Every row comes from one small tree of marks. The marks that hang from a mark follow it in brackets, in alphabetical order. Every link used is in the known rows. Which tree was each row made from?
Known rows:
sura[lonin rumel sebeg[fezoz mena]]: [ 25.8 -49.4  33.9 -19.7  26.2  38.2 -25.6   0.9  20.3  46.0  12.0 -28.4
 -15.3  57.0  32.4  -1.5  33.5   7.0  15.0  45.2  35.3  25.4]
lonin[fezoz[sebeg[sura[rumel]]]]: [  2.3  -3.5  15.9 -33.9  -3.0  32.0 -20.7   1.8  16.8  -3.8   7.5  11.8
   6.3  40.4  21.4 -19.8  38.3  11.9   0.2  24.7   6.0 -17.0]
mena[sebeg[fezoz]]: [-15.0 -11.8  24.8 -19.2  -2.3  -0.6   8.3  -5.2   1.3   4.0  18.4  11.2
 -14.7  24.0 -16.8  -4.2  19.1   4.0  -1.9  23.3  14.9  -5.0]
fezoz[sebeg[mena[radil] sura]]: [-21.6 -13.4  45.7 -18.7  14.3  25.9   1.4   7.1  11.5 -30.2 -22.9  -4.7
  -9.6  25.7  18.3 -25.4  62.4  20.5  -2.3  40.9  27.1  17.6]
sebeg[mena]: [ -0.4  -3.8  19.3   2.4   5.8   2.3  -3.3   0.1   6.9  -8.3 -16.5  -6.8
  -9.3  12.8  14.1 -10.0  24.0   6.3  -7.4  25.8   6.1  14.5]
sura[lonin[fezoz[sebeg[mena]]] rumel]: [  3.5 -27.1  30.4 -18.2  15.7  38.6 -14.8  -4.2   6.5  11.6   8.1   9.6
   1.9  61.8  42.7 -11.4  47.7   4.3   7.3  23.7  14.7   0.2]
sebeg[mena sura[lonin rumel]]: [ 33.3 -38.5  18.1  -4.7  19.4  40.3 -30.3   2.4  34.2  21.0 -23.8 -50.4
  -6.0  44.7  48.7 -20.7  40.0   6.1   1.0  41.1  14.5  37.6]
sebeg[fezoz sura]: [  6.3   0.9  19.7 -13.3  -4.5   0.8 -12.8 -10.3  15.7   9.3  -3.1 -15.6
 -17.6  20.7   0.4 -25.0  15.1  25.7 -11.6  45.9   8.5  13.8]
natek[sura[lonin]]: [  5.6 -18.6   2.3  -0.3  11.9  10.8 -18.4  -7.2  15.1  12.7 -18.4 -24.0
  -9.9  19.1  26.8   2.5  12.7 -21.2  27.7  -4.7  -4.5   4.6]
sura[lonin[fezoz] rumel sebeg[mena]]: [ 23.4 -43.3   8.3 -18.0  20.1  57.3 -22.7  10.0  12.0  31.4   9.8 -19.0
   7.1  52.4  37.6  11.3  36.8 -11.6  21.3  28.7   8.2  16.3]
lonin[fezoz[sebeg[mena[radil] sura]]]: [-28.0  -0.7  38.0 -25.1   2.9  33.3   2.2   5.0   2.1 -33.0 -11.6  15.8
  -2.6  38.2  18.6 -22.4  67.4  18.9  -1.0  48.1  10.5   6.9]
lonin[fezoz[sebeg[mena sura]]]: [-10.2  -0.2  32.8 -24.3  -0.4  27.0 -14.1  -8.1  13.7 -21.3 -19.4  -0.5
  -5.0  41.2  19.8 -33.2  58.9  22.0 -14.4  55.0   1.1   7.7]
natek[sura[sebeg[fezoz]]]: [ -4.4 -10.5  21.7 -28.6   6.4   7.2 -22.2  -4.1  16.1  13.9   1.4  -5.6
 -24.9  22.0   4.2   1.7  19.2  -4.9  29.8  26.7  15.3 -10.6]
sebeg[sura]: [  9.4  -3.8   1.0  -6.8   0.0  12.2 -12.3  -0.9  16.0  -1.8 -17.8 -26.4
  -3.4   5.2   6.4 -16.8  13.2   9.6  -6.4  22.4  -3.2  14.6]
natek[sura[rumel sebeg[mena[radil]]]]: [ -6.6 -29.3  28.8 -26.9  23.6  34.6 -20.6  27.8  24.5  -7.5 -11.7  -1.5
 -11.8  28.2  38.6  14.7  55.1 -22.9  46.9  19.2  34.4  -3.6]
natek[sura[lonin[fezoz] sebeg]]: [  7.0 -27.0  -8.3 -20.9  12.0  40.5 -23.8  -1.8  10.3  21.2  -2.1 -20.0
   3.3  34.6  22.1  16.2  21.8 -30.6  40.3   6.1 -13.8  -2.0]
radil[fezoz[sebeg[mena sura[rumel]]]]: [ -1.0 -10.6  54.9 -17.3  19.6  15.0 -33.9  -2.6  30.5  -0.8 -16.0 -19.8
 -11.3  56.9  33.3 -40.6  54.3  28.6  -7.1  61.1  40.8   3.5]
fezoz[sebeg]: [-13.7  -4.3  21.6 -13.7   6.2   5.0   2.0  -6.1  -2.9  -7.3   2.9  11.8
  -1.1  11.1  -0.8 -11.5  16.6   9.9  -1.2  -1.6  12.7 -11.1]
sura[lonin sebeg]: [ 19.2 -42.8  -3.3  -8.9  21.6  39.4  -8.9   0.0   4.1  33.0   3.2 -38.4
   7.6  16.7   5.6  11.8   3.8 -12.8  19.1  -0.9   4.0  20.3]
rumel[sura[lonin sebeg]]: [ 25.6 -37.4  -7.3  -6.8  17.5  40.6   6.3  -4.6  11.7  31.8   7.4 -48.1
   0.5   8.8   4.2  12.0   9.7  -8.6   7.6  -0.2  20.4   7.6]
natek[sura[lonin sebeg]]: [ 13.4 -38.9   1.3 -15.2  22.6  33.6 -25.7  -0.9  17.8  24.5 -13.7 -39.8
  -5.3  22.2  22.8  11.6  17.2 -29.1  39.4  -1.8   1.9   9.1]
mena[sebeg[fezoz sura[lonin rumel]]]: [ 18.7 -46.9  23.0 -26.2  13.5  37.0 -17.0  -2.4  28.9  34.3   9.2 -31.4
 -12.3  56.5  18.1 -14.4  35.3   3.8   4.1  39.0  22.6  18.2]
mena[sebeg[sura[lonin rumel]]]: [ 23.9 -50.8   5.1 -20.3  17.3  49.2 -18.4   6.2  29.2  21.5  -5.0 -43.2
   4.2  40.9  24.0  -6.3  33.8 -13.4  10.4  15.4  11.6  19.0]
sura[rumel sebeg[mena]]: [ 17.3 -31.9  18.3 -18.3  19.6  34.1 -21.8  17.3  19.3  11.9  -1.4 -15.5
  -2.4  26.4  24.8   4.6  33.4  -3.0  11.5  26.3  26.8   6.9]

Which tree is each row?
[ 13.2 -34.9   6.6 -12.0  17.2  48.6 -12.1  -0.4   3.4  21.9  -1.6 -25.3
   5.1  41.1  20.5   7.1  31.5  -8.6  12.5  32.5  -5.9  25.6]	sura[lonin[fezoz] sebeg[mena]]
[ 20.1 -36.5  29.8 -10.4  19.7  32.9   3.3 -13.7  17.8  34.2   5.4 -45.2
 -25.7  36.8  12.6  -6.6  35.1  15.3  -3.3  49.3  38.8  21.4]	rumel[sura[lonin sebeg[fezoz mena]]]
[-12.8  -2.5  55.1 -11.4  15.9   5.3 -22.7 -12.8  20.0  -9.7 -26.6 -25.7
 -13.9  44.7  15.8 -44.9  48.7  32.5 -14.8  63.6  28.0  12.4]	radil[fezoz[sebeg[mena sura]]]
[ 10.4 -27.9   7.0 -25.8   5.5  32.1 -15.2  14.0  29.8   1.8  -3.2 -19.1
   1.2  25.4  10.7  -9.6  35.0  -7.7   2.5  19.0  13.4   1.7]	mena[sebeg[sura[rumel]]]
[-15.8 -20.7  41.6 -19.6  14.4  19.1   5.7  10.1  -1.3   2.2  10.0   3.7
 -18.0  27.6   1.4   2.9  38.4  13.5  13.4  46.6  34.9  17.2]	sura[sebeg[fezoz mena[radil]]]
[ 19.0 -33.2  10.3 -12.1  13.2  29.5   6.2 -15.9  11.1  42.6  22.3 -38.3
 -16.1  24.5  -0.3   3.2  11.5   8.6   3.7  22.4  31.4   6.3]	rumel[sura[lonin sebeg[fezoz]]]
[ 23.5 -39.3 -11.0 -20.9  13.9  52.9 -20.0   8.6   6.1  39.4  26.0 -12.2
  17.8  40.6  23.1  20.2  11.0 -19.2  26.7   3.4   1.8   0.7]	sura[lonin[fezoz] rumel sebeg]
[-31.6 -10.2  45.4 -12.1  13.8  12.2  15.5   6.6  -6.5 -28.0  -6.7  22.5
  -8.6  20.7  13.2  -9.7  49.3  12.3   4.2  18.3  31.9   3.8]	fezoz[sebeg[mena[radil]]]
[ -0.7  -6.7  36.7 -21.0  13.0  11.1 -30.6  -4.7  24.0   7.1  -0.7 -12.0
  -3.4  43.1  19.2 -31.3  29.6  21.7  -1.1  33.8  34.6 -11.6]	radil[fezoz[sebeg[sura[rumel]]]]
[ 25.2 -47.2   2.0 -22.7  26.8  42.5 -36.7   7.0  28.7  34.0  -3.4 -34.1
  -2.5  33.7  39.1  15.5  22.2 -32.4  48.0  -4.9  14.9  -1.6]	natek[sura[lonin rumel sebeg]]
[ 17.8 -28.7   2.2  -9.4  12.0  51.2   3.8  -5.5  11.1  20.5   3.3 -35.6
  -0.4  33.2  19.8   5.8  38.2  -4.1   2.3  32.2  11.0  11.2]	rumel[sura[lonin[fezoz] sebeg[mena]]]
[ -8.2 -38.6  34.3   0.6  36.1  31.5  -3.9   5.9   0.6  21.3  -2.0 -35.4
  -0.7  41.5  17.8   7.5  29.8  -2.2  25.6  35.8  34.0  30.5]	sura[lonin sebeg[mena[radil[fezoz]]]]
[ 14.7 -23.3  18.2 -27.5   9.5  18.4 -18.2   6.6  12.3  31.7  29.9   0.6
 -10.0  29.2   4.8   4.6  11.2   7.2  14.6  23.4  30.3  -7.6]	sura[rumel sebeg[fezoz]]
[  4.5  -2.9  37.3 -11.1   0.6   3.9 -15.9  -9.8  23.0   0.0 -18.8 -23.0
 -27.7  35.0  14.0 -33.3  38.4  32.8 -18.6  72.6  14.5  28.2]	sebeg[fezoz mena sura]
[-40.1   4.3  40.0  -7.4  12.9  -5.8  10.8  -1.0 -12.2 -11.5  14.7  24.0
  -0.4  24.0  -3.8  -7.5  20.3  12.5  11.6   7.9  35.2 -16.0]	mena[radil[fezoz[sebeg]]]
[ -7.4 -16.7  11.1 -13.3   6.3  26.4   0.4 -14.2  -8.9  10.0  12.0   9.2
   9.2  36.9  12.8  -5.2  19.8  -0.1   5.7   2.2  -6.1  -5.3]	sura[lonin[fezoz[sebeg]]]
[-18.0 -21.0  11.5 -20.5   5.0  28.9  13.8  16.6   9.0 -19.9  -5.5  -9.0
   1.9  11.7  -5.5  -2.3  38.4  -8.5   8.8  16.3  11.6  11.2]	mena[radil sebeg[sura]]
[  1.5  -8.3  33.4 -31.0   3.8  35.5 -24.1   2.1  22.6 -11.1  -7.6   5.7
  -2.7  52.3  36.6 -30.1  63.1  18.9  -6.9  50.9  12.6  -0.8]	lonin[fezoz[sebeg[mena sura[rumel]]]]
[-12.0   2.5  35.4 -13.2   9.5   3.4 -18.9 -13.3  13.9  -1.9 -10.6 -19.9
  -4.4  31.8   2.8 -36.1  26.3  24.3  -8.4  37.9  22.2  -1.4]	radil[fezoz[sebeg[sura]]]
[ 15.8 -39.0  -4.3 -25.6   4.9  53.7 -16.4   5.7  21.5  19.8   7.8 -23.2
  12.0  52.1  24.5  -2.4  38.7 -17.1  11.8  23.1  -4.4   7.4]	mena[sebeg[sura[lonin[fezoz] rumel]]]
[ 19.5 -44.4  40.3 -18.4  25.0  45.8 -29.4  -3.5  31.3  13.2 -21.1 -36.9
  -7.9  55.7  48.8 -31.8  57.6  15.0  -1.9  40.6  26.0  25.9]	fezoz[sebeg[mena sura[lonin rumel]]]
[-38.9   1.5  37.3 -18.1   3.0  18.5  17.6   6.2 -14.4 -29.5   7.1  41.9
  -0.6  33.3  13.6  -6.6  52.8  10.2   5.3  25.1  14.4  -6.6]	lonin[fezoz[sebeg[mena[radil]]]]
[ 25.6 -45.9  15.0 -21.0  20.1  34.0 -21.1  -0.5  13.2  54.2  27.3 -22.1
  -6.9  44.0  18.0   7.8   8.9   1.9  22.6  18.5  28.9  10.0]	sura[lonin rumel sebeg[fezoz]]
[ -2.1 -25.6  51.9  -4.6  27.6  21.6 -25.1 -20.5  21.7  12.5 -27.2 -49.0
 -11.3  58.9  29.3 -42.3  48.2  24.7  -8.2  61.0  25.2  31.1]	radil[fezoz[sebeg[mena sura[lonin]]]]
[ 12.5 -24.0   4.3 -28.4  14.8  27.2 -33.7  14.5  26.3  11.6  -2.6 -10.3
  -5.1  19.4  26.3  12.9  23.9 -25.6  40.6  -0.4  17.4 -19.1]	natek[sura[rumel sebeg]]
[ -2.1 -13.0  25.9  -9.2   8.4  33.2  12.4 -17.3   6.0   1.7   2.7  -7.5
  -8.0  42.2  24.9 -15.6  50.5  11.0 -12.3  27.4  16.8  -3.6]	rumel[sura[lonin[fezoz[sebeg[mena]]]]]
[ -4.4 -16.0  24.4 -25.9  -1.0  10.6  -3.5  -6.1  18.2   2.3   0.5 -14.5
 -17.2  29.1 -10.8 -20.5  32.2  12.9  -8.8  46.7  11.4  10.0]	mena[sebeg[fezoz sura]]
[ 15.8  -6.2  20.0 -21.4  -2.0   9.8 -23.0  -1.2  25.5  18.2   6.9  -9.1
 -16.1  32.6  17.1 -21.8  19.5  23.6  -4.3  42.9  21.2   4.1]	sebeg[fezoz sura[rumel]]
[ -3.4 -43.7  38.1 -14.0  26.6  35.0   3.5   2.0  -0.7  23.7   9.6 -18.7
 -15.7  42.2  14.8   5.3  36.4   8.1  20.7  42.6  31.9  34.7]	sura[lonin sebeg[fezoz mena[radil]]]
[ 15.7 -14.7  -9.5  -6.8  -0.6  34.9 -13.2  -9.4   9.1  15.6  -5.9 -29.7
   7.9  32.8  18.9  -9.4  17.0  -0.6   1.7  25.2 -21.8  21.9]	sebeg[sura[lonin[fezoz]]]
[  7.0 -19.4  43.9 -25.2  14.5  28.7 -25.9   3.6  30.4  -7.8 -20.4 -14.7
 -10.8  40.8  35.4 -33.9  60.2  21.7  -8.7  45.2  28.8   9.1]	fezoz[sebeg[mena sura[rumel]]]
[ 29.3 -29.6  18.1 -14.9   8.8  25.4 -25.8  -7.8  27.1  39.0   6.1 -32.6
 -13.1  46.9  29.9 -17.5  17.2  16.6   2.4  37.2  18.9  21.5]	sebeg[fezoz sura[lonin rumel]]
[  8.5  -8.8  12.9 -19.6   1.4  12.9   9.7  -8.4  10.3  20.8  24.1 -14.4
 -18.2   8.2 -13.7  -0.1  12.8  15.2  -3.4  26.6  32.9 -11.8]	rumel[sura[sebeg[fezoz]]]
